Each row was made from one small tree. The marks that hang from a mark follow it in brackets, in alphabetical order. Every link used is in the known rows. Write each row's tree.
Known rows
Q[G[P[E K[U]]]]: -0.20,-0.61,1.35,-0.10,5.04,0.39,-1.41,2.23,0.17,3.19,2.10,2.33,1.77,1.76,-0.03,0.24,-0.31,-0.41,1.64,-0.66,2.98,0.57
G[P[K[U]]]: -0.18,-0.11,0.73,0.16,3.15,-0.47,0.44,0.66,-0.01,0.33,0.94,1.30,1.02,2.15,-0.04,-0.55,0.32,-0.98,1.70,-1.19,1.21,0.11
U[K P[E]]: 0.53,1.08,0.78,0.15,3.41,1.44,-0.02,2.11,0.33,2.33,0.34,1.35,0.81,1.16,0.79,0.79,0.13,-1.22,2.04,0.47,2.55,0.21
U[P[E J K R] V]: -2.27,-0.02,1.53,-0.50,6.52,1.22,-0.96,5.49,-0.23,3.74,2.27,1.98,1.12,2.37,0.22,-0.95,2.61,-1.42,5.12,-0.02,0.35,-0.25
J[P[E]]: 0.03,-1.05,0.38,0.34,2.10,-0.90,-0.09,0.68,0.47,3.42,1.95,1.56,0.68,0.30,-0.02,1.90,0.74,-0.81,1.15,0.80,1.83,1.18
K[U[P[R]]]: -0.09,1.42,-0.01,0.12,1.38,0.28,0.28,0.70,-0.26,1.35,0.74,0.71,0.52,1.37,0.36,1.39,0.91,-1.98,2.41,-0.36,0.99,-1.08
K[U]: 1.34,0.45,0.13,0.23,-0.04,-0.59,1.19,-0.60,0.11,0.30,1.59,0.40,0.77,0.76,0.59,0.67,0.43,-1.32,0.72,-0.29,1.21,-0.46
P[J K[U]]: 0.26,-0.87,0.31,-0.28,2.21,-0.46,0.93,2.00,-0.20,1.30,1.87,1.31,0.95,2.22,0.28,-0.67,1.41,-1.09,3.09,-0.87,-0.17,-0.19
P[J]: 0.42,-0.79,0.23,0.15,-1.31,-1.13,0.58,0.91,-0.07,0.97,1.82,0.57,0.61,0.91,0.28,-0.69,1.46,-1.01,1.97,-0.12,-0.79,0.29
J[P[E K[U] R]]: -1.74,-1.26,0.20,-0.03,6.51,-0.18,-0.16,2.93,0.08,4.88,2.39,2.38,0.75,1.63,-0.47,1.51,1.38,-1.21,3.67,0.18,1.10,1.09
A[E[P[J K R[V]]]]: -1.58,-1.51,0.95,0.53,0.38,-0.90,0.05,3.34,0.15,2.40,0.57,1.43,-0.14,1.49,-0.94,-2.25,2.96,-0.62,3.49,-1.64,-2.17,2.55
J[P[E K[U[V]] R]]: -1.47,-0.10,1.25,-0.20,7.93,0.27,-0.43,3.42,0.12,4.27,3.89,2.33,1.14,1.46,0.12,0.94,1.54,-1.51,3.61,0.05,2.23,0.77
U[P]: 1.06,0.52,0.33,0.24,-0.23,0.06,0.50,-0.23,0.17,0.02,0.16,0.52,0.43,0.94,0.49,1.02,0.76,-1.31,0.98,-0.30,1.69,-1.01
U[V]: 1.22,0.60,1.25,0.20,0.62,-0.34,0.65,0.16,0.30,-0.46,2.97,0.24,0.82,0.26,0.88,-0.67,0.95,-1.27,0.53,-0.26,1.65,-0.27
T[E]: 1.68,0.38,-0.09,0.38,-1.03,-0.62,1.77,-0.19,0.21,-0.52,1.46,0.47,0.48,1.46,0.38,-0.87,0.33,-1.04,0.77,-0.71,0.52,-0.24
U[P[J] V]: 0.79,1.43,1.35,-0.17,0.75,0.08,-0.12,1.53,-0.14,0.11,1.98,0.71,1.01,1.28,1.16,-0.17,1.63,-1.61,2.24,-0.46,1.38,-0.96
D[E[P[J K[U] R]]]: -2.32,0.03,0.00,-0.10,7.01,-0.41,0.19,4.18,-0.31,4.17,2.71,1.99,0.38,2.11,-0.85,-0.42,2.50,-1.30,4.13,-0.43,-2.18,1.94
V[P]: 2.07,-1.19,-0.09,0.39,-0.13,-0.55,0.40,-1.09,-0.09,0.04,1.57,0.55,0.39,1.10,0.81,1.32,0.64,-0.10,1.29,-0.42,0.86,-0.25
G[P[E J K[U] R]]: -3.18,-0.71,0.69,-0.16,5.48,-0.16,-0.85,4.56,-0.48,4.65,1.65,2.18,1.32,2.67,-0.56,-1.19,1.61,-1.07,4.93,-0.18,-1.15,1.05
U[P[E J K] V]: -0.69,0.09,1.78,-0.54,5.79,1.21,-0.49,4.35,0.04,2.57,1.87,1.89,1.38,2.28,0.69,-0.59,2.03,-1.10,3.74,-0.10,1.69,-0.56
D[E[P[K]]]: -0.55,-0.62,0.35,0.26,5.95,-0.29,0.80,1.97,0.46,2.02,1.79,1.58,0.13,1.28,-0.76,-0.15,1.58,-0.64,1.30,-0.39,-0.09,1.82
T[E[P[J K R]]]: -1.38,-0.53,0.00,0.24,2.91,-0.66,0.56,3.32,-0.26,1.86,1.64,1.83,0.11,3.33,-0.59,-2.98,2.71,-1.22,4.72,-2.12,-2.60,1.91
A[E[P[K[U[V]] R]]]: -0.22,0.82,1.44,0.31,4.31,0.05,-0.39,2.51,0.38,1.47,1.79,1.11,0.47,2.24,-0.03,-0.92,1.66,-1.63,3.12,-1.27,0.15,0.91

Write each row's tree
-2.21,-1.08,0.69,0.15,0.46,-0.48,0.45,3.41,-0.22,4.08,2.25,1.28,0.71,-0.11,-0.28,-1.33,2.45,-0.70,2.88,0.16,-1.03,1.66 | P[E J R[V]]
-2.21,-1.40,0.83,0.35,2.06,-0.81,0.58,3.04,-0.20,2.21,1.75,1.74,0.01,1.21,-0.72,-2.80,3.52,-0.79,3.58,-2.19,-1.75,2.92 | E[P[J K R[V]]]
-1.76,0.22,1.55,-0.27,7.12,1.62,-0.60,4.23,0.13,3.02,1.94,1.73,0.94,1.80,0.20,-0.37,1.97,-1.42,3.75,-0.05,1.76,-0.49 | U[P[E K R] V]
-0.60,-2.55,-0.22,-0.06,2.98,-0.44,-0.32,2.61,-0.66,2.17,2.26,1.55,0.28,2.59,0.05,-0.43,2.30,-0.16,5.06,-0.90,-1.91,0.28 | V[P[J K R]]
-1.07,-0.45,0.98,0.03,5.27,0.21,0.00,2.17,0.13,2.71,0.85,1.83,1.41,2.19,-0.15,-0.20,0.32,-0.74,2.21,-0.31,1.59,0.47 | G[P[E K[U]]]
-1.12,-1.90,-0.04,-0.35,5.85,0.47,-0.43,3.95,-0.69,4.63,2.33,2.15,1.03,2.90,0.26,0.60,1.83,-0.24,5.66,-0.15,-0.92,0.29 | V[P[E J K[U] R]]
-2.01,1.14,1.04,-0.26,8.29,0.03,-0.08,4.70,-0.29,3.52,4.18,1.93,0.77,1.93,-0.24,-0.97,2.67,-1.54,4.06,-0.58,-1.15,1.68 | D[E[P[J K[U[V]] R]]]
-0.06,-2.75,0.82,-0.13,3.35,0.21,0.53,2.88,-0.26,2.91,1.82,2.08,0.89,1.50,0.38,-0.33,2.07,0.79,3.22,-0.77,0.58,1.20 | R[V[P[E J K]]]
-2.27,-0.80,1.47,0.22,0.53,-0.60,-1.83,3.40,-0.34,4.47,2.84,1.99,1.30,-0.09,-0.44,-1.32,1.42,-0.23,2.28,-0.53,0.33,2.28 | Q[G[P[E J R[V]]]]
-2.10,-2.00,0.38,0.06,5.03,0.35,0.23,3.59,0.20,3.81,1.74,1.60,0.54,1.48,-0.66,-0.86,1.70,-0.81,3.48,0.26,-0.40,0.64 | P[E K R]
1.29,0.30,1.38,-0.13,4.29,0.91,-0.82,3.01,-0.26,2.51,3.50,1.56,1.33,1.51,1.79,-0.09,0.95,-0.34,3.67,0.24,1.38,0.98 | U[K V[P[E J]]]
-0.05,-1.51,-0.37,0.18,0.04,-0.87,-0.48,1.33,-0.70,2.01,2.33,0.90,0.29,1.60,0.41,0.33,1.94,-0.39,4.02,-0.31,-1.88,0.27 | V[P[J R]]
-2.71,-1.90,1.15,-0.13,4.48,-0.15,-2.49,4.86,-0.26,4.93,2.73,2.57,1.32,1.97,-0.79,-1.45,1.39,-0.38,4.25,-0.44,-0.45,1.54 | Q[G[P[E J K R]]]
0.87,-2.44,0.56,0.00,1.01,-0.47,0.96,1.41,-0.40,0.64,1.87,1.53,0.50,1.42,0.51,-0.64,2.09,0.55,2.69,-1.69,0.26,0.76 | R[V[P[J K]]]
-1.63,0.76,0.49,-0.05,3.67,1.12,-0.90,4.50,-0.29,4.25,1.07,1.70,0.73,1.65,0.35,-0.13,1.41,-1.58,4.77,0.56,-0.24,0.76 | U[K P[E J R]]
-1.51,-2.84,0.05,-0.19,5.13,0.24,-0.69,4.14,-0.51,4.54,2.22,2.09,0.67,2.62,-0.06,-0.09,2.29,0.10,5.54,0.01,-1.55,0.69 | V[P[E J K R]]
-0.68,1.59,0.97,-0.09,5.18,-0.01,0.56,3.64,-0.40,1.35,3.25,1.83,0.83,3.54,0.37,-2.89,2.52,-1.81,4.78,-2.36,-0.88,1.28 | T[E[P[J K[U[V]] R]]]
-0.40,0.04,1.60,-0.58,5.93,0.61,0.27,4.00,-0.02,2.90,3.32,1.75,1.73,2.06,0.81,-0.98,1.62,-1.10,3.53,-0.12,1.23,-0.01 | P[E J K[U[V]]]
-1.20,-0.25,0.26,0.32,4.47,-0.25,0.36,1.68,-0.02,1.96,1.44,1.51,0.22,2.20,-0.41,-0.83,2.04,-1.49,3.32,-1.71,-0.47,1.49 | E[P[K[U] R]]
-2.66,-0.48,0.71,0.07,6.05,0.22,-0.44,3.31,-0.14,3.86,1.31,1.94,1.15,2.23,-0.59,-0.61,0.94,-1.07,3.58,-0.25,0.23,0.75 | G[P[E K[U] R]]
-0.16,0.34,1.83,-0.32,6.36,1.57,-0.09,3.07,0.39,1.80,1.55,1.65,1.21,1.82,0.65,-0.03,1.34,-1.09,2.37,-0.15,3.08,-0.81 | U[P[E K] V]
-2.27,-1.19,0.30,-0.35,5.17,0.20,0.09,4.63,-0.32,4.77,2.23,1.93,1.07,2.24,-0.33,-0.78,2.02,-1.17,4.99,0.14,-1.21,0.48 | P[E J K[U] R]
-0.64,-1.45,1.11,-0.11,7.13,1.02,-0.66,3.40,-0.15,3.06,3.32,1.78,0.89,1.96,0.55,-0.07,1.80,-0.16,4.10,-0.13,0.95,0.20 | U[V[P[E K R]]]
-1.64,0.33,-0.08,0.57,3.91,-0.73,0.22,1.81,0.16,3.12,2.32,1.03,-0.12,0.39,-0.87,0.28,1.84,-1.22,1.62,0.32,-1.49,2.04 | D[E[P[R]]]
-0.98,-1.76,-0.12,0.06,2.28,-0.24,-0.84,2.82,-0.57,4.35,2.32,1.45,0.69,1.67,0.29,0.69,1.90,-0.16,4.52,0.56,-1.57,0.67 | V[P[E J R]]
